Each row comes from the steps of one walk. Every step used is in the known rows, and no mark comes twice. Write the walk behind each row, first mark first.
Known rows:
U -> Q -> K -> F -> E: [-3.63 -1.48 -1.11  0.27 -0.01  2.56  1.20  0.30  2.33  0.58  1.65 -1.67
 -0.66 -1.44 -0.16  1.01  0.50  5.02 -0.07  0.65  0.29  2.09]
K -> F -> E: [-0.45 -0.35  0.39 -0.34 -1.47  0.60 -1.20  0.17  0.79  2.49 -1.90 -3.48
  0.37 -2.51 -0.12  1.21  0.10  4.22  1.59  1.72  0.47  2.66]
E -> F -> U: [ 2.44  0.12  1.41  1.17  0.22 -0.32 -2.75 -0.18  0.44 -3.13 -0.70 -0.65
  0.36  1.19  0.10  3.11 -1.09 -3.35  1.93 -2.20  0.45  2.28]
U -> Q -> F -> E: [-1.41 -0.61  0.38  0.39  0.49  0.59  1.35  0.66  0.94  0.27 -1.46 -0.51
 -0.15 -2.51 -0.69  1.21  1.14  5.52  1.66 -0.76  0.78  1.06]
E -> K -> U: [-0.48  1.02 -0.65 -1.43 -0.64 -0.90 -0.06 -0.41 -0.72  0.12 -1.89  0.94
  0.69  1.05 -0.10  0.02 -0.12 -4.61 -0.63 -0.59 -0.33  2.11]
U -> F -> E -> Q: [ 2.74 -0.98  0.40 -0.29  0.93  0.41 -0.51  1.01 -0.36  2.50 -1.46 -1.97
 -0.21 -1.17  0.08 -0.59  0.26  7.08  1.44 -0.46 -0.45 -1.68]
K -> F: [-1.72  0.65  0.21 -0.41 -1.32 -0.32 -1.30 -0.56  0.53  1.71  0.07 -2.19
  0.50 -0.30 -0.02 -2.18 -0.63  0.73  0.91  0.76  0.24  0.62]
K -> F -> U: [ 0.89  0.16  0.84  0.29 -1.09 -0.51 -0.90 -0.34 -0.26 -2.29  0.31 -0.74
  0.53  0.17  0.40 -0.23 -0.98 -1.73 -0.16 -0.61  0.36 -0.95]
U -> Q: [-1.99  0.77 -0.20  0.25  0.29 -0.14  1.02  0.14  2.64  1.29  0.05  0.30
  0.46  0.32 -0.18 -3.94  0.67  0.18  0.63 -3.96  0.41  1.09]
K -> U -> F -> E: [-0.50 -0.17 -0.42  0.02  0.92  0.28  1.40 -0.09 -2.01  2.46 -2.25  0.12
  0.54 -1.32  0.33  4.15  0.74  3.81  3.01  0.13  0.12  2.72]
Q -> F: [-0.90  0.93  1.21 -0.13 -0.11 -0.53 -1.40 -0.16 -0.28  1.22 -1.07 -0.17
  0.19 -0.44 -0.51 -0.63 -0.17  1.14  0.91  0.96  0.17 -0.67]
K -> U -> F: [-1.55  0.79 -0.71 -0.16  1.12 -0.77  1.32 -0.78 -2.32  1.56 -0.35  1.58
  0.56  1.03  0.43  0.83  0.02  0.40  2.16 -1.17 -0.13  1.03]
Q -> F -> E -> K: [ 0.16 -0.17  0.99 -1.17 -0.56  0.17 -1.39  1.20 -1.02  0.09 -4.46 -2.57
 -0.46 -1.84 -0.92  2.71  0.26  3.50  0.50  2.35  0.05  0.95]
U -> E: [ 0.62  0.42  0.64  0.66 -0.41 -0.78 -1.71  0.37  0.33  3.75 -0.62 -0.85
  0.55 -0.78 -0.26 -1.64  1.08 -0.10  1.44 -0.29 -0.03 -0.61]
Z -> K -> F -> U: [ 1.54  0.45  0.95 -0.11 -1.08 -0.89  0.48  0.17 -0.62 -3.18 -0.01 -1.60
 -0.95  0.37  0.47  0.08 -1.43 -2.91 -2.34  2.08  0.30 -1.26]
E -> K -> U -> Q -> F: [-3.03  0.41 -1.32 -1.04  0.52 -0.66  2.28 -0.32 -1.26 -2.94 -1.01  2.72
  0.10  0.75 -0.51  0.20  0.31 -1.64 -0.27 -1.45  0.16  0.12]
U -> Q -> K: [-3.28  0.07 -0.72  0.51  0.91  1.32  1.34  0.15  3.03  0.87  2.15  1.01
 -0.47  1.00 -0.17 -2.47  0.37 -0.12 -0.97 -2.45 -0.18  0.67]
Q -> K -> U: [-1.67  0.39 -0.74 -0.13  0.29  0.89  0.11 -0.92  0.43  1.18  1.40  2.53
  0.35  1.03  0.13  0.80 -0.01 -3.34 -1.37  0.23 -0.44  1.92]
Z -> K -> F: [-0.91  0.98  0.14 -0.75 -1.41 -0.81 -0.14 -0.03  0.15  0.48 -0.38 -3.06
 -0.83 -0.12  0.02 -1.83 -1.20 -0.49 -1.25  3.84  0.16  0.19]
K -> F -> E -> Q: [ 2.36 -1.20  0.30 -0.80 -1.34  0.53 -2.07  0.42  1.02  1.69 -0.30 -3.04
  0.43 -2.42 -0.08 -1.72 -0.07  5.11 -0.05  1.52 -0.05 -0.45]

Which walk is each row?
[ 0.69  0.41  0.38  1.03  0.45 -0.34  1.87  0.34  1.75 -2.41  0.73  1.58
  0.32  0.71  0.27 -1.64  0.30 -2.08 -0.30 -5.12  0.55 -0.67]
F -> U -> Q
[ 0.26 -0.73 -1.32 -0.39  2.07  0.85  0.51 -0.74 -1.42  0.49  2.93  2.90
 -0.34  2.20  0.52 -0.74 -0.49  0.95 -0.97  0.09 -1.16 -2.20]
E -> Q -> K -> U -> F
[ 3.11 -0.87  0.32 -1.17 -1.36  0.01 -0.62  0.80  0.69  0.55 -1.13 -3.86
 -1.06 -2.08 -0.04 -1.12 -0.68  3.65 -2.03  4.70 -0.20 -0.91]
Z -> K -> F -> E -> Q
[-1.04 -0.24 -0.75 -0.54 -0.50 -0.18  1.51  0.43  0.20 -5.19  0.24 -0.45
 -0.28  1.39  0.15 -1.04 -0.67 -2.15 -0.89 -3.06  0.32 -0.92]
E -> K -> F -> U -> Q
[ 0.10  0.10 -0.36 -0.26  0.85 -0.27  2.77  0.38 -2.31  1.49 -2.54 -0.74
 -1.08 -0.93  0.36  4.67  0.26  2.32  0.66  2.80  0.05  2.33]
Z -> K -> U -> F -> E
[-1.78 -1.03 -0.05 -0.20 -0.88  2.06 -1.40  0.25  1.04  2.00  0.58 -2.72
 -0.38 -1.67 -0.13  2.33 -0.15  4.08  0.11  3.18 -0.03  2.37]
Q -> K -> F -> E
[ 1.87  0.44  1.97  0.59  0.01 -0.79 -0.68  0.14 -1.02 -3.03 -0.77  1.13
  0.03  0.12 -0.08  1.20 -0.47 -1.08 -0.10 -0.59  0.32 -2.50]
Q -> F -> U
[-2.80 -0.10 -0.36 -0.28 -0.58  1.37 -1.43 -0.51  1.07  1.20  2.04 -1.32
 -0.31  0.68  0.00 -0.91 -1.09  0.53 -0.63  1.92 -0.25  0.81]
Q -> K -> F
[-3.02  0.58 -0.86  0.19  0.96 -0.49  2.31 -0.95 -0.44 -1.27  0.78  3.81
  0.63 -0.08 -0.17 -0.19  0.65 -0.27  0.79 -1.39  0.56  0.14]
K -> U -> Q -> F
[-1.59  0.74 -1.17 -1.30  0.79 -0.79  1.01 -0.19 -3.18  0.08 -1.74  0.72
  0.06  1.97  0.22  1.15 -0.41 -0.98  1.14 -0.88 -0.57  1.00]
E -> K -> U -> F
[ 0.54 -0.07  0.47  1.28  0.23 -0.43 -3.87  0.03  0.35  1.37 -0.70 -1.81
  0.43 -0.06 -0.46  1.61  0.09 -0.28  3.88 -0.03  0.21  2.68]
U -> E -> F
[-0.54 -0.80 -0.18  1.75  1.88  1.56 -0.23 -0.02  2.14 -4.84  2.96  1.23
 -0.67  2.41  0.05  2.97 -0.76 -2.73  0.49 -3.07  0.22  1.85]
E -> F -> U -> Q -> K
[-1.02  1.11 -0.60 -0.35  1.07 -1.06  2.55 -0.30 -2.60  0.40 -0.84  0.58
 -0.86  1.27  0.53  1.36 -0.59 -1.20  0.08  1.85 -0.18  0.31]
Z -> K -> U -> F
[ 3.10  0.02  1.31  1.37 -0.22 -0.84 -0.94  0.65 -0.38 -0.41 -0.14  0.62
  0.48 -0.12  0.21  0.45  0.81 -2.31  0.51 -1.98  0.12 -2.33]
F -> U -> E
[ 0.31  0.38 -0.37  0.54 -0.36 -0.79 -0.41 -0.65 -1.00  2.81  0.10  1.94
  1.28 -0.55  0.01  0.37  1.35 -2.42  1.30 -0.30  0.03  0.47]
K -> U -> E
[-0.89 -0.33 -0.90  0.74  0.38  0.73 -0.31 -0.66 -0.53  2.11  2.08  2.71
  0.48  0.41  0.07  1.67  1.07 -2.87 -0.45  1.07 -0.53  0.17]
Q -> K -> U -> E
[ 0.11 -0.81 -0.56 -0.76 -0.51  1.23 -2.20 -0.32  1.32  0.29  3.21 -0.82
 -0.43  0.89  0.06 -3.76 -1.23  1.57 -2.36  2.12 -0.81 -2.52]
E -> Q -> K -> F
[ 4.66 -1.36  0.47  0.53 -0.79 -0.62 -2.08  0.24 -0.87 -1.99  2.11 -0.20
  0.41 -0.22  0.39 -2.00 -0.11  0.02 -0.75 -0.21 -0.27 -5.48]
K -> F -> U -> E -> Q
[ 3.98 -0.24 -0.56 -0.40 -0.15 -1.24  0.17 -0.10 -0.95  0.82  0.69  1.64
 -0.17 -0.10  0.13 -1.79  0.58 -3.09 -2.59  2.52 -0.61 -3.16]
Z -> K -> U -> E -> Q
[-1.60  0.89 -1.08 -0.28  0.45 -0.66  3.68 -0.51  0.81 -0.60  0.29  2.04
 -0.32  0.55  0.15 -1.15  0.35 -3.76 -1.66 -0.74  0.36  1.52]
Z -> K -> U -> Q
[-2.14  0.67 -1.30  0.14  0.41 -0.41  2.66 -1.03  1.29  0.67  0.92  2.87
  1.14  0.25  0.14 -1.68  0.89 -2.19  0.36 -3.56  0.42  1.97]
K -> U -> Q
[-2.60  0.56  0.26  0.28  0.73 -0.36  1.08  0.00  0.91 -0.27  0.03  1.07
 -0.05 -0.40 -0.54 -2.53  0.42  2.20  0.95 -1.50  0.57 -0.86]
U -> Q -> F
[ 2.68 -1.22  0.17 -0.10 -0.19  1.06 -1.45 -0.24  0.34 -3.51  3.51  0.39
 -0.44  1.32  0.53 -1.49 -1.48 -0.92 -3.17  0.44 -0.68 -4.18]
E -> Q -> K -> F -> U
[ 0.71  0.11  0.59 -1.16 -0.99  0.29 -1.23  1.39  0.79  1.73 -4.52 -3.15
 -0.04 -1.29 -0.59  1.21  0.38  1.23  0.31 -0.15 -0.14  2.87]
F -> E -> K
[ 4.85 -1.51  0.64  0.99  0.64  0.85 -1.71  0.69  0.27 -1.42  3.18  1.81
 -0.40  0.87  0.21 -0.93  0.40 -1.93 -2.74 -0.53 -0.98 -5.47]
F -> U -> E -> Q -> K
[ 2.40 -0.27  1.81  1.38  0.13 -0.94 -1.16  0.32 -2.15 -2.03 -0.10  1.28
  0.11 -0.69 -0.14  2.00  0.66 -0.33  0.82  0.42  0.23 -3.86]
Q -> F -> U -> E
[ 0.32  1.37 -0.04 -0.67 -0.42 -1.14  1.35 -0.63 -0.49  0.59 -0.94  0.85
 -0.11  0.46  0.18  0.15 -0.36 -4.58 -1.75  1.86  0.01  1.63]
Z -> K -> U
